Every row comes from one small tree of marks. Brackets hold a mark, then the marks that hang from it, in the order of their numbers. Every link used is in the known rows. Which tree was each row made from?
Known rows:
[k173 [k696 k443 k596]]: [-46.6  26.3  -0.4  13.0  -6.7  37.0  34.4 -32.6  -8.1 -11.6 -28.5 -11.8
  30.4  13.1  26.7]
[k874 [k550 k696]]: [-41.9 -12.6  10.9  27.9   0.5   8.8  -1.4 -18.3 -13.8  -6.4  -0.4  -7.1
  15.6  -0.6  13.0]
[k550 [k696 k173 k443 k506 k596 k987]]: [-66.7  54.5 -25.4  -2.3  -9.6  66.9  66.0 -63.8 -29.6  10.9 -14.1 -18.7
  54.9 -43.1   5.7]
[k173 [k696 k443 k506 k596 k987]]: [-59.8  42.0 -19.4  -4.6 -14.5  53.0  46.7 -59.6 -26.0  -1.9 -25.6 -18.8
  52.1 -23.0  15.3]
[k987 k696]: [-36.6  16.3  13.7  45.4  -2.9  -4.8  -0.2 -20.0 -22.2 -15.5 -18.5  -8.5
  11.0  12.3   7.5]
[k550 k696]: [-35.8  12.9   5.4  35.3   1.9   6.1  -7.7 -13.0 -15.8 -13.6 -29.8 -11.7
  24.5  10.8  20.4]
[k874 [k550 [k696 k987]]]: [-48.3  -1.6   4.9  16.0  -2.1  13.1  -1.1 -32.2 -23.6  -3.1   0.9 -14.1
  26.9  -6.5  10.5]
[k874 [k550 [k696 k443 k506 k596]]]: [-57.3  -3.2  -7.9   3.7 -10.8  48.8  45.3 -38.2 -18.0  18.3   7.3  -6.1
  33.6 -31.3   7.5]
[k506 [k696 k173 k443 k596 k987]]: [-59.0  53.1 -10.7   9.2  -4.1  52.6  43.3 -63.1 -25.7 -12.3  -4.1 -11.3
  32.8  -9.7  11.3]
[k443 [k696 k173 k506 k596]]: [-55.9  46.9  -2.3  35.7  -6.7  38.4  59.0 -32.1 -21.9 -11.8   8.6  -6.9
  16.2 -25.5  -2.3]
[k696 k443 k506 k596 k987]: [-55.2  26.0 -20.1 -22.0 -12.9  63.8  67.6 -45.1 -41.1  11.0  -7.9 -12.9
  49.3 -38.5   2.1]
[k443 [k696 k506]]: [-44.7  17.2   1.2  37.3  -4.3   4.9  14.8 -26.0 -25.4  -5.7  -6.0  -5.2
  18.4 -13.3  -1.7]
[k596 [k696 k506]]: [-41.4  26.2   2.3  32.8  -1.1  10.6  15.2 -34.1 -16.6 -27.6 -24.0 -14.9
  26.0  -7.3   0.4]
[k550 [k696 k173 k443 k596 k987]]: [-60.3  50.4 -12.5   2.5  -4.7  55.7  53.2 -52.7 -22.8   4.5 -15.2 -20.7
  44.6 -13.6  14.2]
[k596 [k696 k173 k443 k506 k987]]: [-62.8  53.7 -15.8   3.4  -0.7  37.6  52.3 -80.4 -25.5  -9.1 -18.5 -22.2
  48.4 -33.9 -11.3]
[k506 [k696 k173 k443 k987]]: [-55.6  42.5 -11.2  13.1   2.9  30.4  19.1 -70.1 -27.2 -11.6 -13.1  -9.9
  33.9 -11.7   5.0]
[k443 k696]: [-38.3  13.7  13.4  41.8   0.7  -6.4   2.3 -14.9 -18.3 -11.3  -7.4  -7.0
   8.3  16.3   6.5]

Which tree is each row?
[-45.9  44.4   3.8  41.0   0.4  36.9  26.2 -29.5 -15.2 -36.9  -3.8  -4.3
   9.8   3.7  16.8]	[k506 [k696 k173 k596]]
[-46.4  22.6   5.4  22.9 -10.5  28.3  40.7 -31.2 -20.0   5.5 -11.4  -9.1
  20.4   8.0  10.0]	[k987 [k696 k443 k596]]
[-62.6  58.8  -8.8  22.8 -10.0  43.1  59.3 -47.4 -33.0  -8.6  10.2 -15.5
  28.0 -31.4  -4.9]	[k443 [k696 k173 k506 k596 k987]]
[-48.3  22.2  -6.3 -16.8  -7.3  51.1  54.0 -32.9 -33.4   3.9  -9.2 -15.0
  38.3  -5.4  11.4]	[k696 k443 k596 k987]
[-51.1  29.2  -5.2  24.1  -7.4   9.6  14.9 -42.3 -36.2  -1.6  -4.9 -13.7
  30.2 -19.8  -4.5]	[k443 [k696 k506 k987]]
[-60.7  45.4 -11.1  20.6 -11.1  51.3  73.3 -54.7 -25.7   5.5  -4.4  -7.2
  29.2 -35.4  -4.6]	[k987 [k696 k173 k443 k506 k596]]
[-51.7  33.6  -7.2   7.1  -8.2  41.4  22.7 -50.4 -26.7  -5.3  -9.9 -11.7
  33.3   4.5  17.2]	[k506 [k696 k443 k596 k987]]
[-46.4  30.5   1.3  37.4 -14.3  28.4  36.0 -24.5 -27.7  -9.7  -7.9  -8.5
  19.6 -15.4   4.6]	[k987 [k696 k506 k596]]
[-56.3  57.0  -7.9  22.2   0.4  26.8  36.3 -62.4 -26.2 -30.6 -16.4 -23.4
  37.3 -27.4  -8.1]	[k596 [k696 k173 k506 k987]]
[-48.8  30.3   0.1   6.3  -0.4  15.3  19.9 -56.6 -19.7  -9.2 -25.2 -23.7
  39.3   9.8   3.4]	[k596 [k696 k443 k987]]
[-49.8  35.5 -11.3  17.4  -6.4  19.9   6.4 -48.2 -28.1 -22.8 -32.7 -18.1
  42.5 -18.1  12.6]	[k173 [k696 k506 k987]]
[-49.0  43.4  10.4  40.5  -1.7  27.1  46.7 -20.8 -15.0 -18.0   7.9  -8.8
   6.5   4.5   6.6]	[k443 [k696 k173 k596]]
[-58.7  48.7  -9.4  26.2  -2.8  21.3  35.7 -54.5 -34.7  -8.4   1.4 -13.8
  29.2 -33.8 -10.8]	[k443 [k696 k173 k506 k987]]
[-58.3  24.3   1.8  15.1  -4.2  43.2  38.0 -37.3 -21.1  -9.3  14.3 -16.0
  24.8 -17.1  10.2]	[k874 [k550 [k696 k173 k596 k987]]]
